What can hang from each mark
T: Y
B: V
Y: B D T V
Q: Y
D: T V Y
V: B D Q T Y

Each row was made from one small tree. The marks that hang from a mark follow it in brackets, in alphabetical order. Every link used is in the known rows. Write each row's tree.
Known rows
Q[Y[B[V[D[T]]]]]: [  5.6 -14.8  29.9  30.6 -11.6   6.4  -5.7  14.4 -20.6  20.6  22.7  68.0
   9.2  12.0  20.0 -26.1 -10.4   7.5  18.2  -2.8  21.4 -16.2  40.7  -6.6]
B[V[Q[Y]]]: [ -7.0  -7.4  -3.0  20.6   0.8  -5.6  -3.0  13.1  -1.9  20.2  12.1  63.3
  24.3  20.6   4.2 -30.6  -8.0  -1.6  21.9  -1.0  29.6  -2.5  34.3   9.4]
D[T V[B Q] Y]: [-24.6 -11.3  39.1  48.4 -50.0 -24.6  21.1  54.1   7.9   7.7  42.5  20.9
  -2.5 -34.8  49.5 -13.8  -3.4  18.1  42.4  -7.5   9.8 -17.0  68.0 -21.7]
B[V[Y[T]]]: [-18.7 -32.6  26.1  -8.8   0.0   1.2  -0.2   4.5  16.3  12.3  20.2  35.4
  43.0  25.1  17.7 -36.7 -21.1  18.1  21.8  14.1  24.9  14.8  22.0  -7.1]
V[B Q]: [ 20.5  -4.5  -3.9  27.2 -14.7 -24.4  26.3  21.1  12.6  23.1  30.4  42.1
  30.7 -18.8  26.9  14.1  10.4  17.2  19.7  -3.5  16.6   4.7  35.3  16.0]
T[Y[B]]: [ 21.1 -19.0  39.3 -17.1 -11.1   7.9  -5.0  17.7 -16.3  25.4  20.0  39.8
  28.0  20.5   8.1  -4.1  12.0  -0.5  20.0   8.4  25.9  21.5  22.7 -22.4]
D[Y[B V[Q]]]: [  5.4   3.0  11.4   1.8  -5.1 -22.3  19.9  25.5 -12.7   2.4  24.6  52.5
  19.0   5.4  23.1 -17.2 -13.7  16.7  24.3 -20.8  27.1  -2.5  24.9  -7.5]
T[Y[D[V]]]: [ 19.3 -24.1  37.2   7.9 -14.2 -10.4 -34.6  35.2 -12.0  27.6  18.6  20.1
  13.4  22.8  11.3 -20.2  12.1  13.9  32.2   2.8  36.5  15.5  33.7 -34.0]
B[V[D[T[Y]] Q]]: [ -9.0 -12.3  11.9   8.2 -14.4 -21.8  -0.7   4.3   5.6  27.5  -1.4  29.7
  19.1  19.3  15.9 -41.9   5.4   1.2  24.6  14.3  38.1  15.0  48.9 -15.2]
T[Y]: [ 16.7 -16.0  37.6  -4.6 -17.5  -1.5 -19.5  23.9 -12.4  29.9  23.1  36.3
  17.9  14.7  10.6  -7.0  25.5  -1.3  26.9  14.4  33.2  19.2  29.9 -25.9]
Y[D V[B Q T]]: [ 21.3 -14.1 -26.0  23.9  22.8 -52.9  -1.9  19.6  10.4   9.7   3.1  16.8
  12.5  -3.0  35.0 -10.6 -14.2  45.2  25.7 -21.7  32.9   6.3  25.4  -7.8]
Y[B T]: [ 11.4 -36.0  46.6 -22.9  -4.0  11.6   8.0   7.4 -17.3   5.1  25.7  32.9
  47.8  11.5  13.1 -23.4 -20.8  28.0  -0.8  13.2   9.3  12.6   5.1   1.7]
D[T[Y[B]] V]: [ -9.7 -38.8  64.1  22.3 -31.0   3.0 -13.9  37.1 -14.9  16.7  27.1  27.0
  10.9  -3.7  41.8 -29.1  -1.6  -0.7  41.6  -6.3  17.7   0.4  49.2 -38.2]
D[T Y]: [-27.0 -13.6  55.3  14.9 -29.6 -27.2   0.0  47.9  -3.9   8.1  43.2  44.2
   0.4 -13.8  30.0 -35.3  11.3  30.9  36.9   3.3  26.2  -6.4  42.2 -36.4]
Q[Y[V]]: [ 18.8  -5.2  16.3  45.8  -1.6  -9.2 -23.5  24.7 -33.2  18.4  30.7  76.8
  -4.6   6.1  29.5 -16.4  -1.3   4.8  28.6 -18.9  29.7 -21.3  34.4  -4.2]
Y[T V[D]]: [ 20.5 -20.4  34.5   3.9 -12.5 -26.5 -14.0  -1.5 -24.2  17.9  13.1  14.0
  11.4  10.4  38.6 -37.9  -7.0  23.4  13.5  10.0  32.8  10.9  25.5 -17.0]
Y[B D[V[Q]] T]: [ 16.9 -43.0  25.1  -1.2   6.1  -3.3  -6.5  24.1 -16.0  -4.5  13.0   9.5
  47.7  19.8  10.2 -41.2 -42.1  45.7   2.6  -5.2  14.7   7.6  14.3   2.4]
Q[Y[D]]: [ 20.3 -14.9  17.0  45.2  -0.5 -10.9 -33.5  36.9 -22.1  17.0  32.7  65.8
   4.6  11.9  11.6 -24.3   1.1  29.1  22.1 -10.0  32.6 -18.1  33.0  -7.8]
Y[B D T V]: [ 24.1 -32.7  30.0 -18.5  23.9 -26.1 -15.0  12.8 -33.0   4.3   4.8  19.1
  27.0  32.1  15.5 -44.8 -40.6  54.5  10.1 -15.0  24.0  15.2  -5.1 -10.6]
Y[D V[B]]: [ 27.1 -13.5  16.6  20.2   4.3 -53.2 -16.7  27.5  -9.4  32.4  18.0  33.0
   2.6   9.6  35.5 -22.5  -9.3  48.4  39.2 -30.4  36.6   4.3  16.2 -22.2]
T[Y[D]]: [ 22.4 -20.3  32.8  -4.3  -6.4 -15.1 -31.9  31.6 -12.9  29.5  17.9  26.7
  15.0  25.6   3.2 -17.4  19.5  21.0  27.3   8.6  39.5  21.6  25.8 -31.2]
D[T[Y] V[Q]]: [-11.4 -29.2  37.1  37.4 -25.4  -8.3 -13.9  42.5 -11.6  10.1  22.3  26.8
  11.7  -8.3  36.4 -26.7   5.4  -6.1  39.4  -4.5  22.2   0.6  60.1 -23.2]
T[Y[B D[V]]]: [ 23.5 -28.3  36.8  -4.1  -8.8   0.0 -19.0  29.1 -16.2  24.3  14.3  22.6
  24.5  26.5  10.1 -18.2  -1.3  14.0  26.7  -3.3  29.8  16.7  25.9 -29.0]
Q[Y[B[V] T]]: [  5.8 -19.8  34.4  13.6  -4.9  21.0  -7.6  12.3 -28.4  12.4  24.5  57.6
  19.5  19.0   5.6 -22.9 -21.3  12.4   4.1  10.6  10.5 -10.5  25.1   7.2]
T[Y[V]]: [ 20.3  -9.4  32.8  -2.4  -7.7 -14.1 -23.6  18.9 -23.4  30.5  15.4  37.4
   6.3  19.4  20.4 -10.1  17.6  -3.6  33.7   0.0  36.6  18.1  27.0 -28.5]
Q[Y[B D[V] T]]: [ 18.9 -30.5  33.0  31.9  -4.0  11.1 -23.0  29.8 -32.3   5.7  27.3  41.3
  16.3  15.0  13.2 -28.0 -27.5  30.9   8.4  -3.3  13.4 -17.2  30.3   0.1]
Y[T V]: [ 10.6 -22.9  34.9  -1.5   0.2 -19.7 -17.0   9.8 -28.4  12.3  20.2  30.1
  16.0  11.5  30.0 -31.6 -11.6  22.8  17.8   1.2  25.3   9.0  12.1  -9.0]

Write each row's tree
[ 21.1 -21.3  38.8  10.0 -20.4 -12.4 -26.2  34.2  -7.7  34.1  21.7  14.3
  10.9  15.3  15.5 -10.2  12.8  16.8  33.6   4.0  32.5  15.7  35.8 -33.2]  T[Y[D[V[B]]]]
[ 15.5 -18.8 -20.8   0.7  27.8 -13.1  20.7  -0.2  -4.0  -7.6   2.4  47.4
  37.8   2.5  35.3 -11.9 -27.3   9.1  14.7 -25.6  23.4   4.8  17.7   4.5]  Y[B V[Q T]]
[  0.2 -26.3  35.2  -9.6 -11.2  -3.3  12.9   0.0   0.2  24.2  12.6  46.8
  34.4  18.9  24.1 -39.0 -16.0  13.6  21.5  -2.0  26.5   8.9  24.7 -16.5]  Y[B[V[D[T]]]]
[ 10.5 -25.0   2.9 -10.8  20.9 -18.2   0.6  16.0  -1.1  14.4   2.9  44.5
  44.4  36.0  -1.5 -44.8 -31.4  38.0  17.4 -18.1  31.3  12.3   8.7  -2.1]  Y[B[V[Q]] D]
[  1.6 -43.6  25.5   3.1  18.3 -13.0   0.7  29.0  13.5  -6.5  28.4  40.8
  50.4  14.2  32.4 -30.2 -24.1  48.6  27.1 -16.2  28.1  11.3  19.3 -18.2]  V[Y[B D[T]]]
[-15.6 -35.6  26.0  53.6 -23.6 -14.1  15.6  39.0  19.3   2.2  36.5  24.7
  26.9 -29.0  64.6 -11.1 -14.4  17.0  41.9 -14.2  10.7  -6.9  60.7  -9.9]  D[T V[B Q Y]]
[  1.5   6.4   9.2  14.0 -11.1 -31.3   6.5  31.5  -9.7   6.8  29.7  50.0
   8.4   0.9  24.3 -20.1   0.0  15.6  30.4 -14.8  34.6  -4.1  32.4 -11.9]  D[Y[V[Q]]]
[  9.3 -16.0  15.1  26.8  -6.5  13.6  -1.6   6.0 -10.4  15.8  19.5  61.2
  14.7  10.2  19.4 -18.4 -12.7   5.2  12.0   2.0  20.9 -15.3  39.2  -2.9]  Q[Y[B[V[D T]]]]
[  0.5  -7.9   1.4  20.4 -11.9  -9.8  -1.1  -1.0  -0.6  22.2   4.4  38.5
  20.3  21.8  10.2 -37.5  -6.5   2.6  10.5  16.4  32.7   2.5  47.0   4.5]  B[V[D Q[Y[T]]]]
[  4.5 -29.9  -8.3  10.1  16.0  -4.3  11.6  17.5  13.3 -19.8  26.2  31.9
  64.5   5.0  22.0 -11.5 -14.5  23.3   4.4   9.5  21.6  14.7  29.5  20.0]  V[Q Y[T]]
[ 22.7 -11.9   5.0  12.3   6.8 -32.3  15.7   2.5 -20.8   8.7   1.2  45.2
  23.1   7.6  43.6 -31.8 -16.6  12.7  21.6 -27.2  33.8   5.5  31.5  -6.7]  Y[B V[D[T] Q]]
[ 15.7 -20.0 -33.1  26.0  -3.8 -18.8  15.1  -5.9  31.0  -4.8   2.9  13.6
  35.9 -16.6  37.5 -14.4   9.0  10.3   1.1  18.6  36.1   7.3  57.9  -2.7]  V[D Q T]
[ 22.3   0.4  -3.4  25.4  -0.2 -38.4   9.8  16.0  -8.1  24.3  20.4  47.5
  14.6  -6.4  39.6  -2.4  -1.5  13.1  31.6 -24.6  27.5   2.9  26.8   4.1]  Y[V[B Q]]
[ 14.8 -23.5 -37.2  33.0  -7.4 -18.4  48.6 -10.0  66.8  -7.9  14.0  -8.6
  46.6 -31.9  61.9  25.1  -2.1  27.0   4.6  22.6  20.2  13.3  66.4   2.2]  V[B D Q T Y]
[ 15.2 -21.5  33.7 -23.8   1.0  -4.9 -16.9  18.9 -12.8  30.2   4.2  27.4
  24.7  40.4  -5.0 -23.8  -1.9  18.0  23.3   5.5  32.9  25.9  17.9 -27.4]  T[Y[B[V] D]]
[ 15.0 -11.2  28.0  35.0  -2.8  -3.7 -26.2  20.5 -40.3  12.1  28.9  56.7
  -1.6   7.6  24.3 -18.3  -8.5  13.0  15.4  -0.1  20.7 -15.2  31.4   0.2]  Q[Y[T V]]
[-17.8 -25.1  15.2 -12.1  -3.4   2.0  -6.2   0.4  18.9  21.7   5.7  28.0
  22.7  17.2  12.8 -24.2  -1.7   0.9  23.7  21.5  29.3  16.2  31.4 -22.5]  B[V[T[Y]]]
[ 20.5 -11.1   3.3  49.1   5.5 -23.0 -21.8  26.6 -14.6  16.8  21.7  48.2
 -10.1  -1.4  32.0  -7.3  -8.1  31.9  25.9 -14.8  26.2 -18.6  37.6 -10.3]  Q[Y[D V[B T]]]
[-24.9 -19.7  37.0  31.4 -32.1  -9.9  19.4  48.4  -5.3  -7.8  32.5  34.4
  15.5 -16.9  38.6 -32.2 -19.5  12.6  34.9 -17.3  12.8 -16.9  56.4 -19.0]  D[T V[Q] Y[B]]
[ 10.0 -28.0  -4.3  22.0   2.9 -18.8  29.3   5.7  19.8 -12.7  13.6  29.6
  53.6  -1.5  46.7 -24.2 -11.3  23.0  11.8  -1.7  31.3  12.6  53.0  -1.7]  V[D[T] Q Y[B]]
[ -3.9 -18.0  42.6  19.0 -39.7   4.8  13.9  35.5  -1.5   7.2  41.3  38.1
  21.0  -4.5  34.5 -24.0 -19.3   9.2  33.1 -16.6  17.8 -16.7  41.5 -21.8]  D[V Y[B]]
[ -1.4 -29.5  25.4 -28.9   4.6  10.8  16.2  -1.2 -10.5   5.7   8.4  31.0
  52.6  24.9   0.3 -32.3 -31.7  18.8  -2.8  16.7  10.1  17.1   8.2  13.3]  Y[B[V[Q]] T]
[-12.5 -26.1 -24.7   8.2   5.3  -8.1  18.4 -12.0  44.9  -0.1  -0.7  18.0
  46.0  11.7  30.7 -27.7 -15.8   9.1  13.1  17.9  35.2  14.1  50.1  -4.8]  B[V[D Q T Y]]
[ 19.3  -1.1  -4.6  52.4  -8.1 -28.2   8.4  36.4  -2.1  19.6  27.8  46.9
   9.1 -15.1  22.1   7.8   4.5  29.9  19.2  -7.2  16.0 -10.3  46.4  13.6]  V[B Q[Y[D[T]]]]
[ 16.1  -8.0  23.9  54.2  -1.8 -31.6 -27.3  38.5 -28.7  23.8  26.3  56.4
 -18.6   1.4  32.7 -19.0  -5.4  35.1  34.5 -21.1  26.7 -19.6  38.5 -16.2]  Q[Y[D[T] V[B]]]
[-11.3 -12.9  33.1  -3.0 -30.0 -14.5   0.9   2.0   8.7  29.8  14.0  24.5
  16.3  20.9  16.2 -46.3  -3.6  14.7  20.9  22.1  34.8   9.2  39.2 -23.1]  B[V[D[Y[T]]]]
[  8.7 -32.9 -14.1  10.7  26.7 -18.0  -0.8  24.8  13.4 -21.4  19.7  21.2
  61.6  14.8  14.7 -22.1 -21.3  44.4   5.8   4.2  27.2  17.7  24.3  14.2]  V[Q Y[D T]]
[-12.5 -11.0   0.3  23.5   6.4 -17.0 -10.8  21.6  -3.7  17.7   9.5  57.5
  18.3  21.7   4.4 -41.2 -11.3  12.5  24.2  -2.3  30.5  -2.2  36.0   1.5]  B[V[Q[Y[D[T]]]]]
[ 18.6 -26.3  14.7  43.2   0.4   8.1 -18.5  30.7 -16.4   5.5  26.1  54.1
  14.6   7.3  21.7 -20.0 -22.6  23.6  18.0 -16.1  20.2 -23.5  36.6  -6.1]  Q[Y[B D[V[T]]]]
[ -8.9 -10.6   2.0  14.7   0.4  -2.8  -5.6  11.0  -5.6  17.2  11.5  53.5
  26.1  21.5   1.6 -31.8 -12.1   2.8  14.0   8.9  25.7  -0.3  31.9  12.1]  B[V[Q[Y[T]]]]
[ 15.2  -9.0  -6.1  35.2   2.3  -2.6  -6.1  24.9 -20.1   0.1  24.2  58.2
  27.3   0.3   8.6 -10.9  -0.1   8.2   4.1   4.9  21.0  -8.0  37.4  23.7]  V[Q[Y[T]]]
[ 14.0 -38.9  14.9   0.5  19.4  -8.2   2.3  21.8  15.5  -3.9  28.5  43.4
  58.2  19.5  26.8 -22.8 -24.8  44.2  23.2 -16.9  30.3  11.2  14.1 -11.3]  V[Y[B D]]
[ 11.8 -26.1 -24.8  22.8  27.9 -24.5   0.5  29.2  19.9 -14.1  21.5  41.0
  58.6  12.6  19.8 -19.1 -14.0  36.2  18.7 -14.9  36.8  11.4  29.3   9.9]  V[Q Y[D]]
[ 26.7  -8.6  12.2  15.0 -15.1 -36.0  10.9  -1.7 -13.0  19.1   9.2   4.1
  12.8  -3.8  40.7 -11.6  -6.4  25.1   9.5  10.3  21.6  12.6  34.3   1.9]  Y[T V[B D Q]]
[ 14.8 -16.8  39.1 -21.0 -15.2   6.9  -2.5   5.7 -10.2  33.1   8.5  30.7
  23.9  30.1   7.5 -15.1   7.7  -4.1  20.3  14.9  29.4  24.4  29.1 -25.9]  T[Y[B[V[D]]]]
[-18.8   1.2  33.0  24.5 -22.0 -46.8  13.9  44.1  -7.3   9.3  31.6  37.9
 -10.6 -19.3  41.3 -19.7   3.6  28.6  39.9 -10.0  21.9  -5.5  45.9 -26.0]  D[T Y[V[B Q]]]
[ 34.2  -0.7  -4.3  35.3 -32.3 -34.4  28.7   3.7  19.6  31.1  20.1  21.0
  23.0 -19.0  39.7   6.0  18.0  17.4  14.2   8.8  26.8   7.6  54.9   4.3]  V[B D Q]
[  1.4   3.1  22.9   6.1 -20.6 -30.1  15.5  26.1 -10.0   8.7  30.6  22.5
   6.4  -5.5  24.4  -8.7  -5.4  28.3  18.1   6.7  17.7   2.3  31.5  -6.7]  D[Y[T V[B Q]]]
[-14.8 -15.7  -1.7  35.0 -26.4  -3.1  15.5  33.4  21.3 -11.5  30.7  20.3
  21.2 -21.5  36.4 -12.8 -11.0   4.3  25.7  -1.8  20.2 -16.6  59.1 -12.2]  D[V[Q T] Y]
[  7.9   5.4  14.0  36.5 -45.7 -46.1  37.0  21.5  17.7  22.4  24.3  11.9
   2.4 -29.9  43.8  -2.8  20.1  29.0  20.8  13.7  22.3   1.8  68.7 -12.3]  V[B D[T Y] Q]
[ 14.2  -8.4 -18.6  23.5   7.7 -32.1  16.1   7.5   9.8   9.5  12.4  32.0
  14.9 -17.7  47.0   6.1  -5.5  15.0  24.4 -13.9  23.9   3.0  32.4   0.5]  Y[V[B Q T]]
[-18.1 -21.2 -16.7   1.3   8.5  -6.6   7.6   1.2  25.3   8.2   2.8  37.8
  37.3  10.0  13.2 -27.9 -11.0   3.3  16.8   9.8  28.0   8.5  32.6   1.5]  B[V[Q T]]
[ 16.3 -11.1  -9.8  37.3  13.7 -14.9  -4.9  33.2 -18.8  -0.8  19.5  64.5
  26.0   6.0   9.0 -20.9  -8.7  21.4  13.2 -16.2  25.2  -8.9  35.8  13.2]  V[Q[Y[B D[T]]]]
[  9.5 -22.0  -3.2  15.6  -1.8 -10.4  33.8  14.5  26.8  -2.9  32.1  15.6
  53.9 -13.6  34.0  19.3 -11.6  33.0   7.1  13.9   7.6  16.0  33.6  22.4]  V[B Q Y[T]]
[ 13.3  -9.1 -10.2  45.6   9.7 -21.4 -14.6  37.9 -16.4   2.5  22.6  62.2
  18.4   2.6  10.9 -22.1   1.7  20.5  17.5 -10.8  29.6 -10.1  41.1  10.8]  V[Q[Y[D[T]]]]
